What can hang from each mark
Z_868: Z_292 Z_849
Z_292: Z_196 Z_628
Z_775: Z_292 Z_555
Z_347: Z_555
Z_870: Z_292
Z_60: Z_701
Z_335: Z_870
Z_585: Z_196 Z_870
Z_592: Z_585
Z_196: Z_335 Z_585
Z_701: Z_196 Z_870

Known rows, with every way that one mark hangs from another
Z_335{Z_870{Z_292{Z_628}}}: [-21   9 -33  23 -12 -23  25 -16   4 -10   0  -3 -16 -56   3  27  15 -29
  -6 -34 -14  -6  -7  -7   0  11  -1   7   3  -7  13  -7 -26  -1   5   9
 -10 -20 -18   4  -7  -4  -3]
Z_335{Z_870{Z_292{Z_196}}}: [  2  12 -46   5  16 -17  11  -6   2  13   4  -7  -5 -54  13  25  -7 -18
 -24 -26 -17   2 -13  -8  -4   2   5  21  -4  -2  12 -10 -33  10  -8   9
  -7 -27 -24 -12 -17  12   8]
Z_60{Z_701{Z_196 Z_870}}: [  6  -1 -11 -12  17  -4 -19 -29 -28 -12  32 -20 -26  12   0  -4  19   0
  19  -8 -24  -6 -13  -7   4 -22  22  -6 -18  -3   6  25  -1  13 -41  41
  -5  10  21 -16  -7 -27  13]
Z_592{Z_585{Z_196{Z_335{Z_870}}}}: [ -2 -10 -49  -4  39   0  25   9  -6  27  12 -21 -15 -38  33  32  17 -13
  -4 -14 -29   3  46  11  40  21 -23  -7  -7 -23   7 -13 -10  28  11 -31
   5 -19 -45  -3 -17  -4   3]
Z_701{Z_196}: [ -1 -17  -9  -7  10  -8   1 -13 -11  -1   9 -13  -4   9  -4 -12  -2   5
  -2   1 -11  -2  -8 -10   3   0   6  -8  -1 -13  -5  10  -3   8 -25   5
  -4   8  -3   4 -20 -10   4]
Z_60{Z_701{Z_196{Z_585} Z_870}}: [ -5 -14 -32   0  27 -12 -26 -23 -20 -17  24 -26 -34  -1  -6   4  19   1
  21 -11 -26  14  -6  -3  18 -18  20 -12 -20 -13   8  13   6  19 -36  56
  -3  11   4 -16 -27 -12  13]
Z_870{Z_292}: [-11  -1 -12   2  -7 -14  10 -11   3   3  -6   2  -4 -22   1   7  -7 -14
  -8 -17   1  -3  -3   0   7  -8 -10   4   4   9  -7 -12 -11   9 -12   9
  -2  -9 -13  -5  -6  12  19]
Z_60{Z_701}: [  8  20  -4  -9   9 -10 -16   4  -8  -6   8  -2 -10  -3  -5   2  17  -1
   1   0   6 -17   3   7  -8 -11   9  13 -15  10   6   9  -5   2  -6  20
   3  -6  17 -14  15  -6  -7]
Z_868{Z_292 Z_849}: [ 20  -8   5   7   2  -6   2 -17  -2   5 -12  23   0  17  12  20  -2  16
   6  15 -10 -23 -10   5  -4  22  10   4   3  24  21 -14  -4  13 -15  16
  25   4  -6 -10 -12   9 -30]
Z_585{Z_196{Z_335} Z_870}: [-21 -27 -19 -34  24  28  10   5 -10  30  13 -18  -5 -20  19   2   5  -6
  10   4 -28  26  23  25  31   7 -12 -10   0 -18   1 -20   5  15  -9 -15
  -1 -16 -38   4 -33 -14  23]
Z_335{Z_870{Z_292{Z_196{Z_585}}}}: [ -5   2 -70  14  26 -24  15   3   9   3  -3 -19 -12 -58   9  28 -11 -12
 -17 -33 -14  17  -3   4  16  -3   9  20  -8 -16  11 -25 -20  16   2  35
  -5 -20 -46  -1 -43  18   3]
Z_196{Z_335{Z_870{Z_292}}}: [ -7  -5 -26  11  12 -18  34   0   5   6 -12  -6 -10 -49  29  24  -2 -24
  -7 -27 -23   2  19   2  13  12  13   0   4  -4  10 -10 -39   9   2  13
 -19  -9 -31 -16 -26  -4  12]
Z_585{Z_196{Z_335} Z_870{Z_292}}: [-32 -36 -33 -29  20   6  19   0  -7  29  17 -21 -18 -45  17   7  -8 -18
   9 -10 -24  21  22  24  38   3 -19  -7   5  -9 -10 -32 -13  27 -19  -5
  -5 -29 -45  -1 -36  -4  35]
Z_60{Z_701{Z_196{Z_585}}}: [ -5  -7 -26  -5  30 -16 -15   1 -12 -12  13 -17 -17   0 -15   0  14  10
   7  -5  -7  -3  -1   8  10 -11  16  -3 -16 -12  -5  15  -4  12 -20  43
   6  -2   3 -14 -24  -5  -2]
Z_347{Z_555}: [-11  10   3   4   7  -4 -19  22  -6 -11 -11   8   6  17   2  -5  -4  -3
   3   7  18 -14  -4   2   4  20  -3  18   5 -13  -5  -6  -3   7  14  -9
   1  12   6   4  -8   9 -11]
Z_868{Z_292{Z_196{Z_585} Z_628} Z_849}: [  8   3 -33  10   2 -10   8 -29 -17   7  -2   4  -9 -23  -6  28  17  18
  -5  11 -26   7 -33  -7   3  41  24   4  -5  -3  26 -18  12   1 -29  27
  22 -12 -46  15 -38   1 -40]
Z_701{Z_870{Z_292{Z_196 Z_628}}}: [-10  14 -36   3 -29 -10  13 -51 -25   2  18 -17 -26 -51   1  15   9 -28
  -1 -31 -28  23 -38 -22   5   3  16   5  -8  -3  14  -5   1  -3 -47  15
 -27 -17 -35  15  -5 -10  29]
Z_196{Z_335{Z_870} Z_585}: [-12  -7 -39  17  33  -8  22  17   7  -6 -12 -12 -11 -33  13  25  12   5
   0 -13 -23  20  36  10  20  18  21  -6  -1 -27  17 -10 -18   5  19  24
  -7   1 -43  -2 -49  -1  -7]
Z_592{Z_585{Z_870{Z_292{Z_196 Z_628}}}}: [-20  -3 -54   2  -7 -10   7 -12 -31  35  33 -31  -6 -65  -8  35  21 -34
 -16 -30 -14  15 -16  13  28   1 -20  21   5 -22   2 -23   8   3 -16  -9
  -4 -47 -54  26 -12   8  33]
Z_292{Z_196{Z_335{Z_870}} Z_628}: [  2  20 -34   0   1  -6  28 -15 -21   8   3 -11  -9 -53  22  25  27 -11
 -17 -18 -42  15  -6 -19  -4  25  25  11 -11 -18  27   1 -16 -13  -7  -9
 -17 -15 -46  22 -24 -27   1]
Z_775{Z_555}: [  3   7  -6  14  -2   8   5   1  -9   1 -10  -3  24   3   9 -13 -24  -8
  -8  15   9   6  -2   1  -3   8  -6 -14   0  -5 -15  -8   3   4   5  -6
 -14   4  25   6  17   1   0]
Z_775{Z_292{Z_196} Z_555}: [  6  28 -18  11  -5  33  20  -4 -10  11  -3 -24  34  -1  29 -15 -35   0
  -8  19  -4  31 -12  -9  12  36  14 -14  -9 -19 -25 -24  22 -23  -9  -4
 -23   6   9  21  10  -4  11]
Z_335{Z_870{Z_292}}: [ -4   2 -33  16   9 -24  12   2  12   2  -1   0 -12 -39  11  25  -4 -21
  -5 -24  -8  -9   1   1   0  -7   0  12   5   1   7 -11 -36  17   8  18
  -6 -15 -15 -17 -17   9   3]
Z_60{Z_701{Z_870}}: [ 11  16   2  -8   0  -1 -20 -21 -21 -12  24  -6 -25  -3  -2   4  22  -6
  18  -2 -11  -4  -4   2  -5 -20   9   2 -18   9  10  16   0   9 -20  40
  -7   1  18 -21  10 -12  16]
Z_60{Z_701{Z_196{Z_335} Z_870}}: [  3 -11  -7 -23  16  -8  -6 -33 -33  -9  21 -15 -27   2  13  -3  21   1
  21  -5 -41   4   5  -6  14   1  35 -17 -20  -6  13  26  -5   9 -43  40
 -20  16  -2 -12 -17 -35  26]
Z_868{Z_292}: [  7  -9  -2  15  -4  -9   4   3   4   4  -8  14  11  22  -3  17   1  12
   5   9  -7 -12  -6   2  13   9   7  -7  -4  11   5  -9   8   3 -18  -2
   4  16  -2 -14 -12   9 -19]
Z_292{Z_196{Z_585} Z_628}: [-14  17 -32   5   1  -5   6 -13 -11  -2   8 -18  -8 -40 -15  14  14  -5
  -4 -13 -11  26 -21  -8   9  15  13   6 -14 -19   8 -10  18 -19 -11   9
  -4 -19 -42  23 -28  -7  -4]

Rows
[ 13  19 -30 -13   4 -10 -13 -30 -24   4  21 -17 -24 -39   0  15   3 -21
  -1 -25 -19   9 -21  -3  -5 -18  15  17 -23  14   9   1  -5   9 -47  41
 -11 -14  -9 -14   7  -7  29]	Z_60{Z_701{Z_870{Z_292{Z_196}}}}
[-48 -23 -28 -25   4   1  31 -14 -19  20  19 -21 -20 -60   5  15  19 -24
  16 -22 -31  21   8  15  35  16 -14 -10   3 -17  -7 -31  -3   9 -19  -6
  -7 -35 -56  14 -32 -17  35]	Z_585{Z_196{Z_335} Z_870{Z_292{Z_628}}}
[-29  -1 -50  17   9 -25  40  -4  -2 -11 -10 -20 -21 -74   9  33  23 -18
   1 -32 -31  14  14   0  22  27  17  -9   5 -18  14 -21 -30  -4   5  31
 -23 -20 -59   6 -45  -6   9]	Z_196{Z_335{Z_870{Z_292{Z_628}}} Z_585}
[ -3  -9 -46   4  46 -22   6   0  -9 -11   9 -19 -19 -26   6  18  20  10
  10 -11 -25   3  20  10  14   5  37   1 -16 -23  23  13 -31  14  -6  52
  -5   2 -25 -17 -49 -19  -5]	Z_60{Z_701{Z_196{Z_335{Z_870} Z_585}}}
[  9   1   5  18 -20   0  15 -26 -10  -1  -6  16  -3  -2   4  24  22   8
  13  10 -15 -20 -27  -8  -8  33  16  -3   4  18  21 -13   4  -6 -20  14
  23  -3 -15   7 -14  -4 -35]	Z_868{Z_292{Z_628} Z_849}
[-18 -32 -33 -27  29  21  10   6 -22  42  23 -30 -14 -31  13  19  11 -12
  -2  -5 -30  18  41  29  49   8 -27  -3   4 -21  -4 -26  14  31  -5 -25
   1 -27 -51  10 -27  -7  27]	Z_592{Z_585{Z_196{Z_335} Z_870}}
[ -9 -18 -35   4  19   0 -12 -26 -16 -18  19 -28 -25   7  -9   1   2   5
  18  -9 -27  24  -7  -8  25  -8  18 -24  -9 -26   1   4   9  18 -33  40
 -10  17 -21  -2 -44 -10  20]	Z_701{Z_196{Z_585} Z_870}
[-20  -1 -33  14  -8 -22  43 -11  -6  -1  -8  -7 -21 -66  19  31  26 -24
  -2 -30 -32  -1   4  -9   5  25  13  -5   3 -11  15  -7 -31  -4   0   7
 -23 -18 -41   5 -19 -14   9]	Z_196{Z_335{Z_870{Z_292{Z_628}}}}
[ -6  -6 -48  -7  20 -20  19  -1  -5   7 -10 -18  -8 -54  13  14 -12  -3
 -10 -26 -20  33   9   3  27  15  29   1  -2  -6   4 -24  -8   1 -24  26
 -25 -21 -66   4 -42   0  23]	Z_870{Z_292{Z_196{Z_335 Z_585}}}
[ -4 -14 -48 -16  12  -2  11   0 -36  41  17 -36  -4 -54  21  34   2 -21
 -19 -33 -32  24  18  18  43  12   3  14   2 -17   4 -32  -2  17 -24  -7
 -17 -30 -66  13 -24  12  44]	Z_592{Z_585{Z_870{Z_292{Z_196{Z_335}}}}}
[-23  11 -51   9  -7 -23  16 -16 -14   2   0 -21 -11 -62 -12  16   4 -11
  -7 -27 -10  24 -29  -7  13  10   8  11  -4 -15   1 -20   1 -11 -25  16
 -11 -24 -52  10 -28  10  10]	Z_870{Z_292{Z_196{Z_585} Z_628}}
[-35 -31 -35  -2  23  -8  13  11  -7   7  -1 -24 -11 -46   7  17  -7 -14
   7 -19 -21  31  26  32  44   7   7   3   3 -17   3 -35  -9  16  -4  34
 -16 -16 -54  -1 -49   5  31]	Z_196{Z_335 Z_585{Z_870{Z_292}}}
[-32 -18 -43  15  -6 -19   9 -40 -24 -21  18 -34 -35 -33 -16  10  13 -20
  20 -31 -37  19 -18 -17  30   3  14 -23  -8 -25  -4  -4   0  12 -49  42
 -22  -2 -36   4 -42  -4  30]	Z_701{Z_196{Z_585} Z_870{Z_292{Z_628}}}
[  1   9 -14  -6   0 -13 -13 -22 -18 -11  14  -4 -27 -27  -2   7  12 -23
  11 -24 -14  -5  -1   5   5 -21   5   3 -15  14   7   1 -11  15 -27  46
 -12  -3   4 -28   4  -2  26]	Z_60{Z_701{Z_870{Z_292}}}
[ -9  21 -52   9  -6 -28  21 -25  -8  10   8 -15 -13 -68   7  32  12 -30
 -16 -30 -20   9 -27 -15  -8  12  12  17 -13  -7  13  -6 -27 -13 -14   3
 -14 -32 -36   6 -14  -2   3]	Z_335{Z_870{Z_292{Z_196 Z_628}}}
[-48 -18 -36  13  -5  -8   6   2 -13  -1  12 -23 -18 -56 -15  16  12 -24
  13 -19  -9  26  -2  24  31   1  -7   1   3 -15  -3 -29  -1   6  -4  30
  -1 -27 -46  13 -36   8  23]	Z_196{Z_585{Z_870{Z_292{Z_628}}}}
[ -7 -13 -34 -13  28   3  25   1   8  13   1  -8 -13 -35  26  17   5  -5
   3  -4 -32   9  28   1  17  16  -5  -8  -2 -18  11  -5 -13  21   4 -15
  -6  -9 -37 -10 -32 -22   4]	Z_585{Z_196{Z_335{Z_870}}}
[-15 -22 -43 -13  34   6   5   8 -21  20   6 -27  -1 -35   6  15   1   4
  -3  -3 -28  49  14  20  32  17  27   6  -6 -31  13 -30  11   1 -13  19
  -9 -13 -59  14 -49  -2  18]	Z_292{Z_196{Z_335 Z_585{Z_870}}}
[ -3  22 -15  12 -22  23  43 -20 -27   5  -8 -27  26 -28  33 -10   1  -5
   5  15 -26  35  -8 -20  15  64  31 -24  -8 -22 -18 -24  21 -42 -15 -10
 -43  -4 -19  39   5 -21  16]	Z_775{Z_292{Z_196{Z_335} Z_628} Z_555}
[  5  11 -33  -3  -6  -4   4 -35 -15   8  13 -14 -14 -35  11   9 -11 -15
  -6 -29 -28  24 -18 -12   7  -9  15   8 -10   2   2  -5  -3  13 -43  21
 -17 -13 -28   3 -11   4  29]	Z_701{Z_870{Z_292{Z_196}}}
[-19 -34 -44  -1  11 -19  17 -25 -18  -8   3 -26 -31 -27   4  14  -4   1
  16 -26 -50  29  17  -5  44  12  31 -25  -2 -17   3  -6 -10  21 -48  44
 -27  10 -54  -7 -63  -7  41]	Z_701{Z_196{Z_335 Z_585} Z_870{Z_292}}
[-36 -20 -49 -13   0  11  12 -10 -17  31  37 -35 -22 -59  -2  26  21 -37
  -1 -20 -19   2   2  23  41  -5 -46   5   3 -17 -14 -36  11  23 -11 -27
   5 -47 -49  10 -13  10  33]	Z_592{Z_585{Z_196 Z_870{Z_292{Z_628}}}}
[ 14  20 -29 -18   2 -12   4 -30 -38   9  19 -16 -29 -45  19  15   9 -15
   4 -27 -39  16   0  -5   9  -6  29   4 -25  10  17  -1 -10   3 -55  40
 -28 -15 -31 -10  -7 -20  37]	Z_60{Z_701{Z_870{Z_292{Z_196{Z_335}}}}}
[ -5  19 -19   1 -22 -16  -2 -37 -30 -16  22 -11 -39 -41  -2  17  34 -27
  17 -24 -19  -6 -14  -7   1 -16   9   1 -13  10   5   4  -8  -2 -36  39
 -14 -14  -3  -9  12 -12  23]	Z_60{Z_701{Z_870{Z_292{Z_628}}}}
[ 21  11 -16   3 -11  -4   8 -35 -15  16  -2   6  -1 -10   7  24  19   6
  -5   9 -27  -9 -38 -17 -12  38  28   4  -5  15  23  -8   7  -6 -40   8
  17 -17 -29  16 -14 -10 -34]	Z_868{Z_292{Z_196 Z_628} Z_849}
[-24 -29 -28 -10  43  -3 -22  11 -18   1  30 -30 -19  -4 -18   8  12  -1
  13  -3 -12  12   2  28  20 -18  12   6 -13 -28   1   0  -1  18 -13  54
  11  -4  -3  -9 -43  -7  10]	Z_60{Z_701{Z_196{Z_585{Z_870}}}}
[  1   3 -56   4  38  -7  22   7  -1   6  -7 -18 -13 -52  23  25   5   2
 -14 -14 -32  33  22   2  11  20  33   5 -13 -28  26 -13 -11   5   2  18
 -12 -12 -53   2 -55  -9  -5]	Z_292{Z_196{Z_335{Z_870} Z_585}}
[-25 -27 -22  -4  28   6   8  19 -11   6   3 -20  -6 -22   5  11   8   2
  10  -4 -21  33  29  33  36   9  17  -4   3 -24   7 -28   6   4  11  20
  -7  -3 -43   9 -45  -3  18]	Z_196{Z_335 Z_585{Z_870}}
[-27  -7 -36  -7  12   4  16   2 -32  14  14 -33  -9 -51   0  20  28 -11
  -2 -11 -33  53   0   8  28  22  23   1  -6 -36  15 -19  21 -15 -10  15
 -18 -27 -68  28 -48 -15  17]	Z_292{Z_196{Z_335 Z_585{Z_870}} Z_628}
[-42 -18 -34 -14  -8   6  12  -6 -12  21  23 -22 -21 -55  -4  11  12 -27
  12 -15 -11  17 -12  14  27  -2 -31  -2   6 -12 -13 -26   2  14 -16  -9
   2 -38 -38  12 -20  -3  24]	Z_585{Z_196 Z_870{Z_292{Z_628}}}
[ -9 -10 -40  -4  34  10  -8   9  -9  17  17 -24  -2 -21 -10  16  -4   1
  -8  -1  -6  42  -6  21  20  -5  11  14  -6 -27   9 -30  15  10  -5  24
   5 -17 -39   9 -41   3  10]	Z_292{Z_196{Z_585{Z_870}}}
[  2  33 -33 -12 -17 -15  -7 -45 -37  -3  28 -18 -29 -56  -4  21  30 -31
   5 -36 -26   6 -32 -18  -8  -8  21  14 -21   6  16  10   0  -8 -51  32
 -23 -25 -18  -6   7 -16  26]	Z_60{Z_701{Z_870{Z_292{Z_196 Z_628}}}}
[ 37  -6 -13  -7  11  -3  16 -22 -17  29 -14  12   8  -2  25  26   1  20
  -7  14 -39   0 -11  -4   2  41  36   3  -8  24  28 -15  -5   3 -37  15
   4  -6 -36   0 -29 -13 -26]	Z_868{Z_292{Z_196{Z_335}} Z_849}
[ -6 -13 -64  -8  32 -17  28   2  -4  29   5 -23 -24 -65  32  34   5 -21
  -8 -30 -24  -7  41  15  42  13 -22   0   1 -12   2 -24 -23  32  -1 -14
  -7 -31 -57 -10 -25   3  22]	Z_592{Z_585{Z_196{Z_335{Z_870{Z_292}}}}}
[-10  16 -52  10  16 -14  30  -8  -9  -3   1 -20 -13 -64  15  28  27  -8
  -8 -18 -36  33   3  -7  12  37  35   1 -15 -35  24 -10  -7  -8   1  16
 -17 -18 -63  20 -47 -18  -6]	Z_292{Z_196{Z_335{Z_870} Z_585} Z_628}
[ -2  -1 -49   4   3 -10  -2 -25 -10   3   6 -23 -26 -43   0  18  -9 -10
   0 -29 -30  38 -10  -3  29 -10  14   3  -8 -12   8 -18   4  13 -37  36
 -20 -11 -46  -1 -35  11  28]	Z_701{Z_870{Z_292{Z_196{Z_585}}}}
[ -9   5 -34  -7   4  -5  22 -10 -22   0   0 -18  -9 -45   4  10  22   2
  -6  -9 -34  34  -2 -13  11  34  31  -3 -10 -22  11  -8  12 -25 -17   8
 -17 -12 -61  25 -39 -14   8]	Z_292{Z_196{Z_335 Z_585} Z_628}
[ -2  12 -13  -9  -9  -1  27 -22 -30  11   6 -11  -6 -37  13  12  24  -3
  -7  -7 -29  19 -15 -21  -2  32  36  -1 -11  -8  12   6   7 -23 -24  -9
 -24 -15 -45  26 -11 -27  12]	Z_292{Z_196{Z_335} Z_628}
[-26 -43 -29 -12  33   1   9   4 -15   8  14 -33 -10 -12  -1   6   3   5
   8  -4 -33  37  18  25  40  14  23 -12  -4 -34   3 -12   1  16 -15  32
  -7   1 -38   8 -68 -13  18]	Z_701{Z_196{Z_335 Z_585{Z_870}}}
[-26  -6 -33 -17  -6  -4  28 -19 -32  23  14 -22  -6 -64  10  14  19 -27
  -5 -28 -41  34 -18   6  20  20  23   7   0 -17   8 -22  -6  -9 -30   5
 -20 -34 -59  29 -27 -16  33]	Z_585{Z_870{Z_292{Z_196{Z_335} Z_628}}}
[  0 -11 -31 -20  23  12  16  -3 -14  25  12 -19  -9 -25  16  15  10  -5
  -2  -6 -19   8  33   8  39  18 -23 -10  -2 -14  -2 -12  14  23  -5 -34
  -2 -20 -43   4 -11  -1  22]	Z_592{Z_585{Z_196{Z_335}}}
[-29   0 -40   1   8   5   2  -6 -23  10  24 -30 -10 -41 -16  19  18  -8
  -5  -8 -16  45 -27  10  16   7  11  14 -11 -31   8 -21  21  -7  -9  15
   0 -22 -48  27 -37  -5   8]	Z_292{Z_196{Z_585{Z_870}} Z_628}
[-16 -30 -26  -9   1 -12  17 -38 -22  -5  12 -21 -26 -18  15   7   0 -12
  12 -25 -52  14   4  -9  32   5  31 -25  -2  -9   1   4 -18  10 -55  29
 -35   6 -31  -4 -36 -13  43]	Z_701{Z_196{Z_335} Z_870{Z_292}}
[  0   4 -29 -18   4 -15  26 -15 -14  19  -5  -8   1 -43  19   9 -13  -8
 -11 -24 -25  20   2  -6  16  13  21   8  -5   5   3 -11 -16  -8 -30   6
 -28 -15 -44   1 -17  -5  28]	Z_870{Z_292{Z_196{Z_335}}}
[-18  -1 -26  -1 -12 -21   0 -51 -35 -17  30 -21 -37 -30 -11  11  29 -25
  19 -24 -32  -5 -30 -14   3  -9  18  -9 -17  -2   3  18 -10   4 -57  47
 -19  -2   0  -8 -10 -25  24]	Z_60{Z_701{Z_196 Z_870{Z_292{Z_628}}}}
